Each row was made from one small tree. The marks that hang from a mark follow it in brackets, in the order of their numbers. Every link used is in the known rows. Write each row's tree.
(in the rows, 128 means zero)
Known rows:
Q487[Q80 Q760 Q906]: [142 107 161 117 167 123 175 131  81 141 110  74 131 153 161 106 110 140
 136 107 133 124 100 124 124 160 147 159 134 110 125]
Q356[Q271[Q531[Q410 Q797[Q906]]]]: [162  99 178 153 107 174 214 113  81 104 119 129  94 108 182 101 116 118
 135 130  99 163 117 117  83 154 126 155  98 120 174]
Q410[Q531[Q271[Q356 Q674[Q80]] Q797]]: [159  54 167 188 153 138 184 100 108 105 156 100  98 120 190 135  92 129
 110 131 125 162 134 153  94 146 133 170  94 170 153]
Q797[Q531]: [146  66 155 136 146 138 161 131 105 135 122 125 135 124 171  96 116 125
 157 135 114 137 103 118 104 209 121 148 107 127 157]
Q80[Q487[Q906[Q253]] Q674]: [148 114 136 120 198  94 162 128 107 123 132 119 142 127 163 133 105 143
 136 117 156 159 111 170 135 172 104 149 102 119 124]
Q531[Q271[Q356] Q410 Q797[Q906[Q253]]]: [175  73 166 169 131 178 189  95  86  92 116  89  60  86 191  92  96 116
 117 104 112 149 122 133 101 168 120 136  92 144 167]
Q906[Q253 Q797[Q531[Q271[Q356 Q674] Q410]]]: [148  45 157 178 142 150 187 111 144  98 130  82  75  81 167 127 101 111
 134 112  96 156 138 125 102 190 125 127  88 138 196]
Q531[Q271[Q674] Q410]: [147  92 167 161 170 137 196 104 101 128 117 119  84  95 180 116 106 137
 139 126 113 130 130 121 106 174 146 146  94 132 164]
Q271[Q356 Q531[Q797] Q674[Q80[Q487[Q760]]]]: [156  74 146 178 123 112 180 127 125 104 186 115 106 139 178 171 102 138
 126 106 147 187 107 130 126 134 104 157 147 172 153]
Q531[Q797[Q906[Q253]]]: [160  68 167 159 145 152 151 100  96 109 119  97 115 112 174  93 125 131
 124 132 128 152 111 148 124 187  87 140  88 130 144]
Q80[Q487[Q760[Q64] Q906[Q797]] Q674]: [146 105 126 124 203 106 174 121 106 152 138  87 132 130 149 173 133 144
 160  91 140 144  86 131 127 162 118 145 120 116 140]
Q531[Q797]: [149  75 156 156 163 138 160 113  91 115 122 128 120 123 178 109 115 138
 132 132 129 149 114 119 131 182 104 156 110 134 135]
Q995[Q554]: [145  93 135 165 182 118 144 129  86 138 138 123 150 137 176 105 113 151
 157 126 118 139 113 136 146 196 124 151 125 136 137]
Q80[Q487[Q760] Q674]: [147 102 133 128 189  95 164 126  97 147 142 134 134 131 162 135 115 146
 163 116 164 154  87 129 137 162 101 157 115 129 118]
Q995[Q64[Q760] Q554]: [136 108 123 180 192 131 120 125  83 149 125 103 155 142 168  91 110 147
 182 125 109 160  91 123 178 191 128 142 130 153 146]
Q674[Q80[Q487[Q760 Q906]]]: [157 115 147 119 172  94 178 127  96 133 129  89 137 151 178 136 122 149
 133 112 152 143  99 132 129 164 121 157 139 142 137]
Q271[Q356 Q531[Q410 Q797] Q674[Q80[Q487]]]: [172  94 153 172 131 136 193 123 123  88 181 146  87 120 199 168  95 127
 117 104 133 183 123 132 107 146 116 146 138 183 165]
Q531[Q271 Q797]: [149  73 153 164 161 139 184 103  80 121 110 121  94 108 182 104 101 137
 130 122 121 132 122 120 127 166 121 162 100 127 143]
Q531[Q271 Q410 Q797]: [162  83 161 156 164 156 201  99  80 117 102 127  68  95 190 101 101 127
 126 112 116 126 129 106 114 163 132 149 100 136 147]
Q797[Q531[Q271[Q356 Q674]] Q906[Q253]]: [146  54 170 175 108 156 175 112 114 117 140  74 104 100 169  96 100 117
 148 124 101 150 112 158  87 191 126 137  86 131 193]
Q356[Q271[Q531[Q410] Q674]]: [130  94 171 157 132 137 206 131 111 111 132 134 115 114 167 130 107 132
 140 140 105 176 132 120  94 169 146 153  96 119 174]
Q356[Q271[Q531 Q674[Q80[Q487]]]]: [130 104 151 157 133  91 201 138 114 111 158 142 144 142 174 156 109 150
 134 137 131 191 122 154 111 164 125 158 110 132 165]
Q80[Q674]: [134  98 139 133 181 116 159 128 105 132 138 141 136 126 171 116 117 140
 153 135 148 156 106 141 125 185 119 163  98 128 136]
Q760[Q64]: [137  75 142 142 174 134 154 126  91 145 124 113 138 126 171 124 121 145
 144 117 115 141  98 123 112 217 136 137 105 128 147]
Q995[Q64 Q554]: [144 100 131 172 195 137 122 136  80 146 133 117 151 138 175 100 106 162
 158 123 115 155  96 135 150 196 132 143 123 141 141]
Q674[Q80[Q487]]: [157 103 140 133 176  97 164 126 100 122 141 139 142 139 190 131 117 151
 134 125 147 154 103 141 127 193 105 148 122 150 137]
Q797[Q531[Q271[Q356 Q674] Q410] Q906[Q253]]: [162  63 177 168 112 174 190 108 113 112 132  79  77  85 176  96 100 106
 144 115  95 146 119 142  72 186 137 125  85 138 199]
Q531[Q271[Q356] Q410 Q797]: [164  78 153 166 148 165 197 106  81  99 121 121  65  97 195 108  85 122
 127 106 113 145 124 103 107 162 138 153 114 149 157]
Q356[Q271]: [124  90 155 143 151 122 177 130  83 116 108 125 148 135 166 102 113 148
 145 151 119 170 117 122 114 198 131 163  94 106 150]
Q554[Q995[Q64[Q760]]]: [128  93 121 163 177 118 144 125  88 134 102 100 142 119 170  81 111 131
 158 144 117 159  84 106 161 193 123 148 135 130 158]

Which tree is each row?
[153  65 172 172 182 125 180 100 101 137 133 110 122 108 168 119  99 135
 136 148 114 130 123 145  98 167 133 165  78 130 141] => Q410[Q531[Q271[Q674]]]
[151  82 162 178 141 152 202 105 109  95 142 109  61 107 204 133  99 129
 114 109 123 161 142 130 102 150 147 153 109 170 175] => Q531[Q271[Q356 Q674[Q80]] Q410 Q797]
[158  73 142 125 162  96 174 130 139 122 121  58 128 135 159 142 133 132
 127 103 137 153 111 140 130 178  93 135 119 134 160] => Q674[Q80[Q487[Q760 Q906[Q253 Q797[Q531]]]]]
[163  92 182 149 123 160 214 104 110 137 129  95  81  97 195  99 127 116
 147 120 104 124 119 144  67 175 151 137  89 147 203] => Q797[Q531[Q271[Q674[Q80]] Q410] Q906]
[168  79 155 173 170 107 183 108 104 116 169 118 123 123 190 149  86 139
 129 127 131 159 116 159  93 160 127 161 104 166 147] => Q410[Q531[Q271[Q356 Q674[Q80[Q487]]]]]
[129  99 166 151 130 122 214 136 122 107 140 128 111 126 182 138 116 138
 123 137 115 186 140 136  92 166 153 154  98 136 183] => Q356[Q271[Q531[Q410] Q674[Q80]]]
[135  93 179 172  96 142 207 116 108 102 151 111 119 133 182 129 127 135
 126 143 115 187 125 161  94 149 125 165  96 132 185] => Q356[Q271[Q531[Q797[Q906]] Q674[Q80]]]
[141  93 129 116 197  98 164 134  99 156 130  79 134 131 145 151 119 144
 142  87 155 154  94 152 127 168 124 133 105 120 124] => Q80[Q487[Q760[Q64] Q906[Q253]] Q674]
[155  94 140 130 172  91 166 126 100 136 135 112 134 144 178 133 122 152
 138 117 156 153  95 125 134 177 104 150 128 149 132] => Q674[Q80[Q487[Q760]]]
[149  89 155 160 128 136 187 137 139  97 171 125  99 122 197 152 103 129
 120 120 120 178 128 136  98 174 145 149 130 170 184] => Q271[Q356 Q531[Q410] Q674[Q80]]
[169  58 167 168 176 145 183  94  81 129 115 115 103 108 178 104  96 127
 123 134 118 126 122 129 105 155 119 168  84 135 126] => Q410[Q531[Q271 Q797]]
[141  69 153 182 114 134 176 131 133  90 180 122 107 134 191 155 104 132
 115 126 128 188 125 146 117 158 122 163 131 169 172] => Q271[Q356 Q531[Q797] Q674[Q80]]
[169  67 178 184 108 175 177 109 127  84 159 101  78  96 179 129 103 113
 116 118 111 176 122 145  98 160 108 134 105 154 178] => Q271[Q356 Q531[Q410 Q797[Q906[Q253]]] Q674]
[156  63 167 139 132 149 154 120 109 129 118  91 132 113 167  79 125 117
 148 135 112 140  99 147  99 213 102 132  87 123 167] => Q797[Q531 Q906[Q253]]
[167  89 181 187 122 185 200  86  87 100 138 103  63  90 192 111 100 119
 137 115 104 145 118 125  87 153 133 149 102 148 180] => Q531[Q271[Q356 Q674] Q410 Q797[Q906]]
[149 102 186 165 101 159 223 111 107  99 140 118  92 118 188 127 127 126
 122 132 109 181 133 144  80 143 135 155  95 140 191] => Q356[Q271[Q531[Q410 Q797[Q906]] Q674[Q80]]]
[136  74 145 128 184 122 163 128 108 137 105  31 126 139 141 138 127 142
 119  81 121 135 104 137 134 178 135 126 113 103 138] => Q487[Q80 Q760[Q64] Q906[Q253 Q797]]
[127  86 134 119 198 113 167 133 115 147 120  46 122 138 138 147 128 140
 130  77 140 147 102 157 133 159 138 134 100 101 133] => Q487[Q80[Q674] Q760[Q64] Q906[Q253 Q797]]
[166  84 168 161 120 160 179 110  96 115 142 124 111 116 182 111 118 124
 137 129 113 144 100 134 110 165 101 156 116 131 160] => Q271[Q531[Q797[Q906]]]
[165  61 157 163 166 138 175 112  87 120 136 110 119 114 181 108  82 128
 134 133 113 141 110 131  92 178 136 168  97 140 141] => Q410[Q531[Q271[Q356]]]
[171  86 181 182 104 185 187 107 111  92 167 119  82 103 188 133 105 112
 136 122 104 165 111 126  87 155 120 146 122 156 182] => Q271[Q356 Q531[Q410 Q797[Q906]] Q674]
[131  46 151 168 151 111 182 116 155 117 127  75 100 104 169 131 126 131
 123 125 116 154 142 160 120 188 115 135  77 133 190] => Q906[Q253 Q797[Q531[Q271[Q674[Q80]]]]]
[116  84 163 165 127 118 191 135 111 114 140 130 139 129 159 132 108 143
 143 152 110 181 124 136 107 173 136 165  99 108 169] => Q356[Q271[Q531 Q674]]
[138  85 149 125 169 130 168 128  86 155 114  64 132 136 157 129 127 144
 145 106 120 130  95 114 111 187 150 146 124 120 146] => Q487[Q760[Q64] Q906]
[181  50 179 171 159 155 178  85  85 122 114  84  98  95 173  89 106 121
 114 132 117 131 119 159  99 160 101 152  62 129 136] => Q410[Q531[Q271 Q797[Q906[Q253]]]]
[159 107 142 130 182  91 178 119 117 120 130  78 133 143 173 154 135 148
 133 112 144 147 104 128 141 164 101 154 138 135 151] => Q674[Q80[Q487[Q760 Q906[Q797]]]]
[135 129 152 110 186 122 177 136  87 135 129 114 138 147 170 112 105 135
 143 111 145 136 106 162 119 158 150 166 116 110 125] => Q487[Q80[Q674] Q906]
[172  67 183 189 131 157 189  87 100 107 161  85  96 114 194 122 103 124
 120 135 116 152 119 166  78 142 128 167  88 166 167] => Q410[Q531[Q271[Q356 Q674[Q80]] Q797[Q906]]]
[175  83 167 147 111 185 202 109  86 121 123 103  82  92 192  82  97 102
 160 110  90 125 100 114  65 187 147 140 107 138 194] => Q797[Q531[Q271[Q356] Q410] Q906]
[149  68 155 171 133 147 204 114 142 101 143  93  75  99 191 139 112 117
 137 109 100 154 134 123  88 179 143 142 107 158 210] => Q906[Q797[Q531[Q271[Q356 Q674[Q80]] Q410]]]
[169  43 184 200 139 161 172  85 101 104 148  75  96  97 171 110  91 120
 117 135 112 157 122 168  91 153 108 153  71 145 153] => Q410[Q531[Q271[Q356 Q674] Q797[Q906[Q253]]]]
[143  70 150 139 178 108 159 119 130 114 106  48 126 125 148 128 129 142
 123 123 131 150 118 127 148 179  98 146 110 111 149] => Q487[Q760 Q906[Q253 Q797]]
[159  55 153 144 163 144 166 119 140 111 107  99 103  95 165 112 127 114
 131 119 107 148 125 116 115 212 100 121  87 129 172] => Q906[Q253 Q797[Q531[Q410]]]
[168  75 183 174 127 165 183 104 125 104 143 105  81  94 174 123 118 117
 116 124 114 158 126 149 105 159 102 130  92 142 169] => Q271[Q531[Q410 Q797[Q906[Q253]]] Q674]
[131  82 152 166 145 119 157 129 125 101 164 111 133 140 188 137 111 146
 131 136 134 181 119 148 114 194 132 157 120 162 168] => Q271[Q356 Q674[Q80]]
[134  57 148 177 129 128 188 119 142 105 152  88 102 114 183 140 113 126
 142 120 104 159 126 139 101 184 133 153 107 149 203] => Q906[Q797[Q531[Q271[Q356 Q674[Q80]]]]]
[158  74 165 182 125 165 185 119 121  91 162 135  83 107 184 145  91 119
 126 118 113 173 125 114 106 157 125 150 127 160 168] => Q271[Q356 Q531[Q410 Q797] Q674]
